What can hang from each mark:
duzi: gebu guli meko
raban: suda zonit
guli: zonit
zonit: guli meko
gebu: duzi suda zonit
meko: duzi

Known rows, with every way that one mark hangs from another:
(raban suda zonit): [ -7  25  17 -12 -54  -5   6  -3  -6 -19  16  -9  -9  16 -14   7  13   0
  11  -2 -17 -20   5]
(meko duzi): [ 5  4  4  6 -3 -1 15 -3 11  2  7 -5 -6  0 12 -5 -5  6 -8 11  4 -4  4]
(raban (zonit meko)): [  2  14   9  10 -24  -8  -1  -3   8  -1  -6  -8  -9  17 -11  -6  -6  -2
   3   4  -7  -3   7]
(gebu duzi suda): [-22 -12  14  -5   9  -2   9   4   3  13  -2  11  -4 -17  10   4   2  -5
   7   1   7 -11  11]
(gebu (duzi guli)): [-11 -12  12  12   2   3  19  -8  -3  18 -10  -4   3  -3  -4   0  -2 -11
   3  -1   7  -7   7]
(gebu suda (zonit guli)): [-12  -5  10 -18  10 -10  -7  -6  -3  10  -1   7   3 -12   9  10  -6  -2
   6  -8   5   1  12]
(meko (duzi gebu guli)): [10 -2 -9  6  6  5 10  0 -2 -5 10 -4 -2  1  8  1 -4  4 -7 10  3  1 -2]
(gebu suda zonit): [-15   5  15  -3  12  -8   4  -3   4  10  -4   9  -2 -19   7  13  -7   0
   4   0   6  -7  19]
(guli (zonit (meko (duzi gebu)))): [  5   2  -3  19  -3  10  -2   9   3  -3  -5  -7 -12  -5  -2  -3   0   2
 -22  -2   4  -6 -17]
(duzi (gebu suda zonit) meko): [ 12  11  -6 -11  21   6   6  12 -10 -11  -7  12   6 -21  10  20  -9   6
  -6   1   5   7  12]
(guli (zonit (meko (duzi (gebu suda))))): [  3   0  -4  16   0   8  -9  12   6  -3  -2  -2 -13  -9   3   0   2   4
 -20  -1   3  -8 -16]
(raban (zonit guli)): [  3   6  11  -8 -40  -9   0  -4  -6   2   0  -9  -7  15  -7   4  -4  -5
   2 -10  -3  -3   2]
(raban suda (zonit guli)): [ -5  15  11 -27 -56  -5  -3  -3 -12 -18  19  -9  -4  21 -12   5  16   1
  14 -10 -18 -12  -2]
(zonit guli): [ -2 -11  17 -17 -11   1  -5  -2  -8   3   0 -12  -2   8   5   3 -10  -3
  -4  -6   0  -7   5]
(zonit guli (meko (duzi (gebu suda)))): [  8 -16 -14 -17  19  -1 -23   2   2  -7   9   1   2  15  12 -20  -5  10
   2   6  -3  16 -11]
(duzi (gebu suda) (guli zonit) meko): [ 26  -3 -13   2   6  15 -13  31  -6 -12  -2   2  -1 -15   5  32   4   1
 -20  -5  -1  -9  -5]
(gebu duzi): [-17  -5  18   8   0   4  25  -8  -5  15 -11  -1   0 -10  -1  -5  -6  -9
   0  -2  10  -6   8]
(duzi (guli zonit)): [  4  -4  14  20 -16   6  -1   6   2   7  -5 -15  -8  -1  -8  17   0 -10
 -17  -5   1 -23  -2]
(zonit guli (meko (duzi gebu))): [ 10 -13 -13 -13  16   1 -17  -1   0  -6   6  -3   3  18   8 -23  -7   8
   0   5  -2  17 -12]
(guli (zonit meko)): [ -1   2  12  21  -9   8  -4   8   7   3 -11 -12 -13  -4  -7   1  -2  -4
 -21  -3   1 -15  -8]
(raban suda (zonit guli (meko duzi))): [  4  13  -6 -22 -41  -8 -13  -4  -1 -20  23  -5  -1  29  -9 -13  17   7
  16  -2 -20   1 -12]
(guli (zonit (meko duzi))): [  4   2   1  22  -6   7  -2   6  10   2  -5  -7 -11  -4  -1  -4   1   1
 -23  -2   3  -9 -15]

Rows:
[  2  -1  -3  15  15   1  30 -14  -4  21 -20   7  22 -17  -6   1  -1  -9
   4  -8  14  14   6]	(gebu (duzi guli meko) zonit)
[  1  -5  -4  -4  11  -1  26 -16 -11  20 -18   9  22 -16   0  -6  -3  -5
   4 -17  16  22  -1]	(gebu (duzi meko) (zonit guli))
[  5  -6  -4  16   4  13  -9   9 -11  -7  -6 -10  -6   0  -9  12  -3  -5
 -16  -2   1  -8  -9]	(duzi gebu (guli (zonit meko)))
[ 27   1  -7   1   8  14   2  15  -7 -12  -7  -5   7  -1   2  20  -8   0
 -13   4  -3  -3   6]	(duzi gebu guli meko)
[  1 -10  -6   7  10  10 -21  18  -7  -8   1  -1  -9  -6  -1  17   1  -3
 -11  -1  -1 -12  -7]	(duzi (gebu suda) (guli (zonit meko)))
[-18 -12  -5   8  34  -8   1 -10   5  21 -10  17  14 -14  -1  -7   2  -7
  18   0   8  12   6]	(gebu (duzi guli) suda (zonit meko))
[  9  -3  -9  12  20   2  -7  -1  11  -6   1  -4  -2  12   4 -16  -7   5
  -3  16  -2   7  -2]	(zonit (meko (duzi gebu guli)))
[  0   4  -9  -2  15  -2  12  -2  -1  -3   9   8  -3 -13  14   1  -5   9
  -3   6   8   7   2]	(meko (duzi (gebu suda zonit)))
[  3 -15  -3   4   6   5   1  19   6  13  -6  11   4 -19   8  15  11  -5
  -3  -7   5  -8  -3]	(gebu (duzi (guli zonit) meko) suda)
[ -5  23  10  -9 -41  -5  -5  -2   2 -20  13  -8  -6  22 -16  -5  13   2
  14   3 -21 -12   2]	(raban suda (zonit meko))
[  9  -4  -3  15  15   0  -8  -1  21   1   0  -6  -1  17   3 -17  -6   4
  -1  18  -4   2   0]	(zonit (meko (duzi guli)))
[-19 -17  -5 -12  31 -10  -2 -12  -2  20  -9  19  14 -15   5 -14   1  -3
  18  -8  11  21   0]	(gebu duzi suda (zonit guli meko))
[  0  24  -1  -7 -38  -6  -2  -3   6 -20  19  -5  -5  25 -12 -12  16   7
  14   7 -19  -6  -4]	(raban suda (zonit (meko duzi)))
[  0  24  -4 -10 -34  -3  -2  -2  -1 -25  20  -3  -5  21 -12 -10  15   7
  14   6 -18  -2  -5]	(raban suda (zonit (meko (duzi gebu))))
[ -2  13   4 -23 -43  -6 -15  -3  -5 -19  17  -9  -1  29 -14  -9  15   3
  17  -5 -22  -5  -6]	(raban suda (zonit guli meko))
[  3  20  -2  -5 -38  -7  -5  -4   7 -20  20  -6  -4  26 -13 -10  18   6
  15   6 -21  -6  -6]	(raban suda (zonit (meko (duzi guli))))
[  4   4 -10  -3  10   1  15 -10  -8  -2   6   2   0  -7   9  -4  -7   7
  -6   2   9  13  -3]	(meko (duzi (gebu (zonit guli))))
[ -3  -4  -6   2  27   1 -10   2  -7  -4  -2   5   2  -6  -1  11  -7  -2
   4   5   1   3   8]	(duzi (gebu suda (zonit meko)) guli)
[ 29   1 -11  10  -1  19  -1  21 -10 -11  -8  -7   2  -9  -3  26  -1  -1
 -24  -7   2  -6  -8]	(duzi gebu (guli zonit) meko)
[  5  -1 -14   3  16  -2   6  -2   0  -1  10   6   0  -7  10   5  -2   6
  -2   7   5   7   1]	(meko (duzi (gebu suda zonit) guli))
[  6   4   4  -6 -27  -9 -10  -4   2  -1  -2  -8  -4  23  -8  -9  -5  -4
   5  -4  -8   5  -2]	(raban (zonit guli meko))
[ -8   3  -2   1  29 -11  -5  -4  15   7  -1  13   2  -9   9  -5  -5   6
   6  10   3   8  10]	(gebu suda (zonit (meko duzi)))
[ 10 -13  -7  -8  11  -2 -18  -3  10   0   4  -5   2  21   8 -24  -6   7
   0   6  -4  14  -9]	(zonit guli (meko duzi))
[ -5 -11  -7 -18  21  -6   8  -2  -5  18  -9  22  18 -23  10   3   3  -2
  11 -14  13  19   2]	(gebu (duzi meko) suda (zonit guli))
[ -1   1   1   7  11   5  10  -8 -17  -1  -7  -5   4  -7  -7  14 -11  -6
  -3   0   6   1   9]	(duzi (gebu zonit) guli)
[-23 -15   1 -15  18  -9   8 -12 -10  22  -6  17  12 -22   6   0   2  -6
  15 -15  14  13   4]	(gebu duzi suda (zonit guli))
[  3   0  -6   4  22   1  -8   3  11  -8   3   2  -4   7   9 -15  -7   9
  -2  17  -2   5   0]	(zonit (meko (duzi (gebu suda))))
[  5  -6   9  23  -7   7  -8   6   8   6  -8 -15  -6   5  -9   8  -1  -9
 -15  -1  -3 -17  -3]	(duzi (guli (zonit meko)))
[-24  -7   1   2  33  -8   8 -11   4  20 -12  19   9 -20   3 -11  -1  -4
  16   0  11  13   7]	(gebu duzi suda (zonit meko))
[-21 -10   1   4  22  -8  13 -10  -2  25  -8  16  11 -23   2   5   4  -9
  14  -6  12   4  10]	(gebu (duzi guli) suda zonit)
